What can hang from each mark
R: D
H: D
A: C H
F: C X
Q: X
D: H R
X: F L Q
C: F
M: B Y
L: B X
B: L M

Every row comes from one small tree of marks. The marks that hang from a mark follow it in brackets, in alphabetical order. Every link used is in the known rows. Which tree was each row made from?
In the rows, 128 means zero.
Known rows
R{D{H}}: [170 123 145 147 130 122 112 116 143 145 122 115 137 126 160 141 136 135
 121 140 148 154 144 129 120 157 140 134 143 128 121 122 148 116 130 125
  49  86 116 107 141  99 111 160  95 156  75  71 128 114 121 124 108 169
 123 115 147 126 179 164 135 112 132  97 124 140]
F{C X{L{B} Q}}: [134  96 140 135 158 125  71 128 166 154 160 167  38 140 153 118 129 136
 129 147 147 143 136 162 113 141  70 178 114 143 136  54 118 138 135 109
  79 142 112  89 180 124  84 153 155 157  73 118 124 131 142 161 138 130
 124 150 132 135 150 147 174 154 123  66 112 116]
B{L{X} M}: [115 117 158 125 130 103 120 108 137 160 111 115 149 131 154 154 178 134
  69 133 143 116 161 130 113 149 138 128 114 146 107  64 110 103 128 116
  19 131 119 166 109 156  95 128  99 172 139 126  90 139 136 127 123 166
 132 165 149 130 178 108 135 121 140 126 119 132]
C{F}: [124 120 145 134 122 131 121 123 137 142 110  95 121 144 131 142 135 127
 138 132 150 126 144 122 115 151  99 123 124 125 132 126 140 115 152 139
 153 139 118 131 137 120 116 133 154 152 110 107 125 133 124 137 120 160
 137 158 115 121 126 156 146 134 130  91 126 156]
F{C X}: [152 104 148 118 139 118  94 128 158 148 129 153  99 141 142 128 131 136
 148 142 139 142 144 153 112 140  82 134 117 153 149  96 126 136 133 124
  69 118 115 117 141 104  86 121 124 139 108  85 117 109 139 150 119 136
 138 158 151 120 132 130 163 139 119  58 152 139]
B{L{X{F}} M}: [105 113 154 127 139 118 126 107 136 166 114  92 150 132 155 143 170 127
  60 137 144 126 158 115 112 144 101 141 114 129  97  49 117 109 131 118
  55  80 117 152 115 179  92 170  80 172 133 121  84 131 123 128 112 168
 140 166 133 133 160 118 139 130 135  89 115 129]
L{B{M{Y}}}: [108 123 133 121 107 100 113 127 145 161 153 107 108 163 153 143 154 126
 110 147 145 164 145 153 121 153  86 127 147 155 126  82 119 105 138 113
  85 108 121 154 116 105 108 127 103 185 129 115 111 135 138 124 166 149
 133 151 140 164 178 100 124 162 136 133 116 111]
M{B{L{X}} Y}: [ 95 113 168 125 126 113 170 133 135 151 146 112 145 144 143 130 151 111
  83 135 138 135 154 132 115 150 104 119 130 106  96  60 113 101 130 125
  32 142 113 157 134  97 119 155  72 159 113 147 110 131 140 106 155 137
 130 163 106 137 157 113 142 118 128 116 137 158]
Q{X{F{C} L}}: [111 107 171 128 142 157 115 101 163 154 124 107  88 163 151 100 133 124
 133 138 154 146 138 131 113 128  92 175 130 100 108 106 124 130 149 111
 178  70 106  89 149 150 102 196  78 180 122  97 121 107 119 183 117 116
 136 159 145 127 117 165 176 159 131  25 117 108]
H{D{R}}: [120 127 141 130 104 112 152 104 120 149 116 116 130  97 143 129 142 118
 141 144 142 119 143 146 110 147 107 148 147 144 129 108 115 122 139 145
  66 101 119 120 126 143  99  81 121 137  96 108 134 116 122 136  94 162
 122 131 121 120 153 168 111 116 115 109 149 145]
A{C{F}}: [128 132 140 144 131 136 141 115 135 146 108  97 114 152 120 135 136 139
 139 135 159 132 120 141 120 146  78 133 117 116 146 120 152 126 154 130
 153 130 117 136 149 101 113 108 150 153 113 133 125 102 125 135 118 137
 120 174 111 127 127 146 126 152 123  96 121 150]
R{D}: [162 127 150 148 123 125 124 115 134 148 115 116 121 134 150 148 133 131
 126 137 138 132 143 135 106 162 150 129 133 154 122 122 142 115 135 124
  88  93 113 109 128 106 106 160 106 153 118  92 134 115 131 137 100 151
 127 129 161 134 148 133 143 121 123 101 123 136]
A{C H}: [124 129 144 143 126 138 150 126 117 134 110 133 133 146 148 124 151 134
 139 149 152 144 126 151 114 152 112 154 127 153 148  98 145 122 142 127
  92  91 115 109 125  94 109 109 126 142 109 107 136  90 149 146 107 119
 113 150 133 127 168 128 122 130 135 117 112 139]
C{F{X}}: [135 110 138 131 137 131 108 136 145 143 104 129 121 149 130 138 129 129
 152 132 146 135 143 122 110 145  85 121 113 142 147 114 141 130 143 137
 117 113 116 132 144 110 104 122 166 146 103 101 121 119 123 144 137 165
 141 153 114 120 142 134 157 133 124  83 137 161]
Q{X{F{C}}}: [105 112 159 127 145 146 124 106 152 148 131 101  96 149 146 112 116 129
 150 151 148 143 138 135 114 132 108 153 139 136 116 103 132 124 144 121
 145  86 109 102 136 128 100 189  97 159 112  82 122 107 126 162 115 141
 143 171 140 134 104 164 156 158 121  41 136 120]
X{F}: [113 122 139 138 133 145 129 138 131 151 120  95 115 143 142 133 132 124
 123 133 141 145 140 133 109 142  95 142 135 129 122 104 137 117 143 130
 173  81 114 113 129 138 107 173 117 139 104 115 126 123 120 128 103 144
 137 148 119 136 129 142 141 136 125  77 127 134]
X{F L{B}}: [114 114 146 134 143 140  91 142 135 163 138 102 105 166 166 127 142 123
 104 129 148 146 133 139 109 146  70 168 133 117 118  87 135 117 154 118
 149  60 112  84 143 152 110 187 122 160 105 119 124 133 112 136 125 138
 125 135 107 152 154 139 167 149 127  86 105 110]
F{C X{L Q}}: [140  98 149 131 154 142  95 135 176 152 141 153  59 130 129 114 126 132
 136 137 150 142 133 153 115 136  99 177 111 145 131  59 114 144 128 112
 113 131 114  98 166 119  85 155 133 150  81 129 122 112 132 176 108 124
 127 140 145 112 135 144 180 142 129  43 127 126]
L{X{Q}}: [107 120 151 149 134 127 149 119 139 147 121 120  88 114 119 134 137 126
 117 143 135 128 138 132 113 151 155 140 127 163 108  48 128 108 131 122
  70 147 119 148 156 132  96 135 135 150  96 140 128 131 146 118 125 156
 123 138 114 137 112 135 151 117 134 109 138 138]
M{B{L} Y}: [ 93 112 157 122 115 135 153 152 125 146 148 105 147 156 145 133 143 115
  98 136 142 143 153 139 119 146 109 124 134  99 118  98 114 109 136 131
  82 148 109 146 136  85 132 206  99 146  95 166 115 130 132 107 140 127
 131 171 123 121 177 134 128 143 128 110 134 156]
Q{X{L{B}}}: [113 113 167 130 142 125  90 121 138 154 127 123  91 172 182 125 132 121
 128 145 150 141 127 135 102 139 129 164 131 148 119 138 120 117 158 113
 128  89 110 102 145 128 113 160 108 178 111 109 130 138 125 154 149 135
 123 145 128 139 164 144 180 139 133  98 105 105]
F{C}: [145 114 153 128 127 125 113 117 144 140 129 118  97 140 140 126 142 136
 137 138 138 137 146 158 119 148 107 138 127 123 135 116 126 118 135 125
 113 132 115 121 130 106 102 133 115 149 116  89 121 124 147 145 107 138
 130 161 157 129 122 153 133 135 122  79 137 133]
H{D}: [134 131 138 138 113 119 146 105 117 148 112 113 121 116 140 131 134 129
 141 138 143 132 139 153 108 149 121 128 135 159 134 128 130 118 146 126
 108 123 115 124 127 128 104 106 127 147 104 114 132 137 130 140  91 164
 126 138 137 127 147 162 137 107 113 116 132 138]
A{C{F{X}} H}: [130 116 129 136 143 144 117 130 133 138  99 143 125 143 139 120 151 135
 153 144 162 142 125 133 115 149  66 139 110 167 160  95 152 140 147 140
  68  91 119 119 140  93 101 106 165 148 101  89 124  84 139 164 127 141
 129 172 106 116 168 128 143 144 133  92 124 161]
B{L{X}}: [117 113 169 134 136 112 128 117 130 147 117 113 139 134 149 139 165 133
  89 136 140 111 150 126 110 148 138 139 115 141 111  82 123 107 138 122
  38 125 113 145 125 132 100 152 104 151 123 120 105 148 142 116 122 158
 128 153 133 124 148 131 159 103 129 118 128 151]
Q{X{F L}}: [ 99 111 164 131 141 154 117 127 143 157 111  99 113 170 154 112 121 114
 125 136 160 146 128 112 106 130 124 174 129 118 106 122 122 128 154 116
 197  49 110 101 134 150 113 203  74 173 115 119 125 109 102 165 123 123
 134 141 122 134 134 154 192 146 136  63 112 114]
A{H}: [119 126 148 133 108 132 132 127 113 134 107 132 134 148 168 132 157 123
 133 142 146 142 145 141 116 155 136 137 130 157 136 108 134 117 143 136
  84  91 118 112 110 111 109 116 147 140  99  92 130 126 149 141 104 132
 125 137 135 125 164 131 128 120 142 129 119 141]
M{B}: [113 115 146 133 114 137 150 143 121 148 124 112 128 144 143 144 130 113
 119 140 132 143 152 147 112 146 133 109 124 123 120 107 121 104 146 141
 141 142 113 125 132 105 119 143 133 142  93 146 134 123 134 117 115 136
 122 153 128 133 156 144 126 118 118 111 132 147]

Write each row's tree
[ 67 108 153 143 153 149 172 142 122 158 139 101 117 120 133 135 139 109
  76 145 130 124 154 124 113 144 113 141 120 118  79  14 122 109 131 131
  60 145 113 121 168 153 102 211 113 137  72 184 108 128 128 104 106 155
 122 170  96 125 143 145 140 122 120  83 119 157]	M{B{L{X{F Q}}}}
[141 111 143 135 157 141 104 124 159 156 106 135 103 165 121 118 132 132
 129 124 166 137 115 134 111 142  43 158 103 114 150 108 137 148 152 122
 159  91 113 117 159 117 103  93 142 165 120 134 123  82 109 168 124 125
 123 154  98 115 156 131 184 151 129  62 117 147]	A{C{F{X{L}}}}
[106 114 150 146 145 142 150 109 159 155 137 109  66 113 112 116 131 127
 119 141 132 138 136 145 115 144  93 149 131 144  97  15 133 122 131 124
  99 124 117 123 163 149  83 173 122 143  94 115 117 119 143 138 110 153
 131 160 108 141  81 147 144 138 122  51 135 131]	L{X{F{C} Q}}
[128 146 131 151 116 130 161  84 111 141 103 130 123 121 138 109 149 133
 156 149 151 137 119 163 116 151 113 146 132 176 147 100 141 130 146 128
  57  97 117 111 123 114 103  81 133 144  98 105 134 101 144 157  76 133
 112 152 126 121 173 146  97 116 122 128 118 140]	A{C H{D}}
[107 119 145 149 137 135  96 142 136 153 142 127  69 147 150 129 139 129
 110 143 150 138 132 151 113 147 114 170 129 150 121  75 119 116 148 115
 126 135 115 102 159 127 108 170 152 165  85 150 133 146 132 134 134 136
 116 135 117 139 160 149 157 133 135 105  97 116]	X{L{B} Q}
[104 107 141 143 152 146  96 136 155 163 165 115  44 146 148 106 144 126
 118 142 148 149 137 157 118 135  65 184 129  98 110  33 129 123 143 116
 153 120 112  78 185 145  94 211 132 164  72 127 123 132 126 151 112 133
 122 160 112 143 132 171 154 162 126  54  99 107]	X{F{C} L{B} Q}
[124 133 141 139 130 141 144 121 119 137  97 114 120 155 138 124 153 133
 143 142 160 131 128 139 121 151  90 144 122 132 151 109 155 126 153 139
 110 103 115 116 142 102 115 114 155 152  95 104 127 101 139 154 106 135
 119 172 105 120 158 146 116 144 134 116 110 152]	A{C{F} H}
[122 101 125 129 145 114  77 137 159 171 133 150  74 146 158 144 144 122
 110 149 155 148 139 155 108 144  99 166 110 167 130  53 106 132 137 110
  86 125 120 116 147 151  89 129 154 177  96 146 118 125 128 156 144 155
 117 144 134 141 191 102 165 145 140  94  97  95]	F{X{L{B{M}} Q}}
[ 89 121 145 151 144 141 153 125 143 150 126 103  81 117 120 130 130 121
 106 142 136 135 135 129 110 149 116 151 134 158  91  19 133 113 132 126
 114 102 121 129 153 153  96 180 112 140  88 136 120 127 124 121 115 157
 131 142 100 145 106 140 154 119 130  76 135 138]	L{X{F Q}}
[100 110 161 145 161 145 132 109 142 152 149 103  84 109 126 118 151 132
  86 145 141 121 144 136 120 139 100 171 122 120  89  17 125 120 123 120
  55 138 113 117 164 147  83 211 114 143  79 125  98 139 141 138 102 147
 133 182 119 126 117 167 142 144 122  55 129 140]	B{L{X{F{C} Q}}}
[101 115 156 115 117 111 101 104 159 166 134 108 101 187 175 131 140 120
 107 151 160 159 130 136 108 145 102 158 144 153 112 106 108 111 148 103
 124  87 114 130 122 127 116 141  67 216 134 115 113 130 124 158 185 129
 137 148 150 154 184 113 167 170 141 104 101  92]	Q{X{L{B{M{Y}}}}}
[100 113 161 138 152 126 140 129 129 152 123  98 144 132 146 130 155 127
  81 127 144 120 147 115 111 147 105 148 119 121 100  70 131 116 137 124
  72  89 116 140 128 158  96 198  91 144 118 118 103 138 127 123 120 160
 137 154 113 127 142 132 158 125 130  86 125 147]	B{L{X{F}}}
[ 93 116 153 122 130 116 139 113 144 165 132  77 146 135 142 130 169 121
  69 138 156 139 145 114 114 142  81 137 134 129  86  37 113 107 124 108
  65  60 119 171 107 148 101 171  63 183 135 121  82 127 121 127 146 155
 151 163 129 137 158  95 145 148 138  86 125 127]	B{L{X{F}} M{Y}}
[120 103 137 136 155 132  86 146 154 155 150 159  69 146 151 135 131 125
 119 146 147 145 128 147 111 143  92 177 113 160 133  63 118 134 140 117
 101 120 116  91 172 132  96 140 159 144  79 147 131 130 129 147 139 144
 117 129 113 133 172 127 184 135 134  89 106 119]	F{X{L{B} Q}}
[ 94 114 143 142 157 121 112 119 144 160 162 112  48 117 139 120 141 128
 112 151 126 142 140 144 119 145  69 153 133 153 100   4 140 115 136 120
  69 108 117 106 191 141  86 181 124 158  78 106 116 136 150 129 128 156
 132 168 102 157 111 153 140 145 113  72 119 118]	L{B X{F{C} Q}}
[110 126 141 123 115  84 121 104 150 162 147 111 101 152 157 145 164 126
 101 145 135 154 140 139 117 158  87 127 142 175 102  52 118  96 132 110
  47  90 122 180 122 121 103  86 102 191 139  98 101 132 144 114 185 165
 135 149 136 167 171  83 137 139 133 136 127 112]	L{B{M{Y}} X}
[122 102 138 138 142 147 106 151 161 155 121 154  77 145 131 130 124 126
 127 137 154 138 129 142 105 135 118 170 110 172 129  73 113 137 133 115
 127 122 117 107 165 133  94 153 142 144  80 149 127 111 123 157 125 136
 123 124 131 117 154 129 186 133 140  65 126 129]	F{X{L Q}}
[101 120 144 117 105 109 124 118 139 153 134  93 151 158 146 143 159 131
  84 141 157 136 148 136 122 143 117 141 131 129 122  90 107 107 130 110
  77 129 116 164 102 117 113 157 100 177 123 139  94 137 123 127 138 150
 135 165 171 125 180 111 127 151 143 109 128 124]	B{L M{Y}}
[125 102 141 141 149 146 112 143 167 151 113 137  75 143 123 129 120 124
 137 133 161 128 130 118 114 143  96 164 103 126 127  84 124 142 143 126
 148 134 120 109 168 136 104 153 172 164  82 143 123 117 115 163 124 147
 128 145 103 113 139 151 191 142 139  65 124 145]	C{F{X{L Q}}}
[115 121 141 120 109 105 100 123 154 166 150 111 103 175 165 134 162 125
  97 136 155 159 140 148 117 148  75 148 137 124 119  86 106 107 142 104
 122  96 118 138 124 118 111 136  92 203 130 129 110 132 123 142 165 135
 125 139 141 158 187  98 155 157 140 114 107  94]	X{L{B{M{Y}}}}
[106 106 171 131 132 125 156 129 118 151 127 120 150 137 155 140 156 115
  83 138 130 123 166 131 112 149 129 113 112 120 100  64 115  99 136 135
  21 157 109 143 141 125 112 150 107 140  97 146 117 140 142 109 118 155
 122 161 118 127 167 127 135 104 121 120 122 155]	M{B{L{X}}}
[ 83 121 151 133 125 108 147 120 149 151 141 100 120 125 122 143 158 123
  74 146 151 130 144 124 118 150 135 153 132 150  90  20 104 107 117 108
  37 152 122 175 134 125  96 166  84 175 117 160  90 141 140 122 150 159
 128 161 144 132 160 105 137 142 142 110 128 132]	B{L{X{Q}} M{Y}}
[123 120 144 129 129  90  97 103 140 167 126 120 103 142 164 153 165 130
  96 148 134 138 153 144 110 158 111 119 128 155 109  74 123  99 139 120
  34 104 121 156 121 146  96  97 113 185 139  95 107 142 149 122 154 173
 131 148 129 158 172  94 134 125 127 143 117 110]	L{B{M} X}
[133 105 143 129 147 125  70 137 152 160 125 138  92 165 164 130 143 125
 134 124 160 134 141 129 110 144  45 152 109 140 147 109 134 133 156 131
 122  94 115 102 165 139 107 144 165 164 108 104 118 131 115 154 159 153
 134 144  93 133 165 140 187 145 129  92 113 136]	C{F{X{L{B}}}}
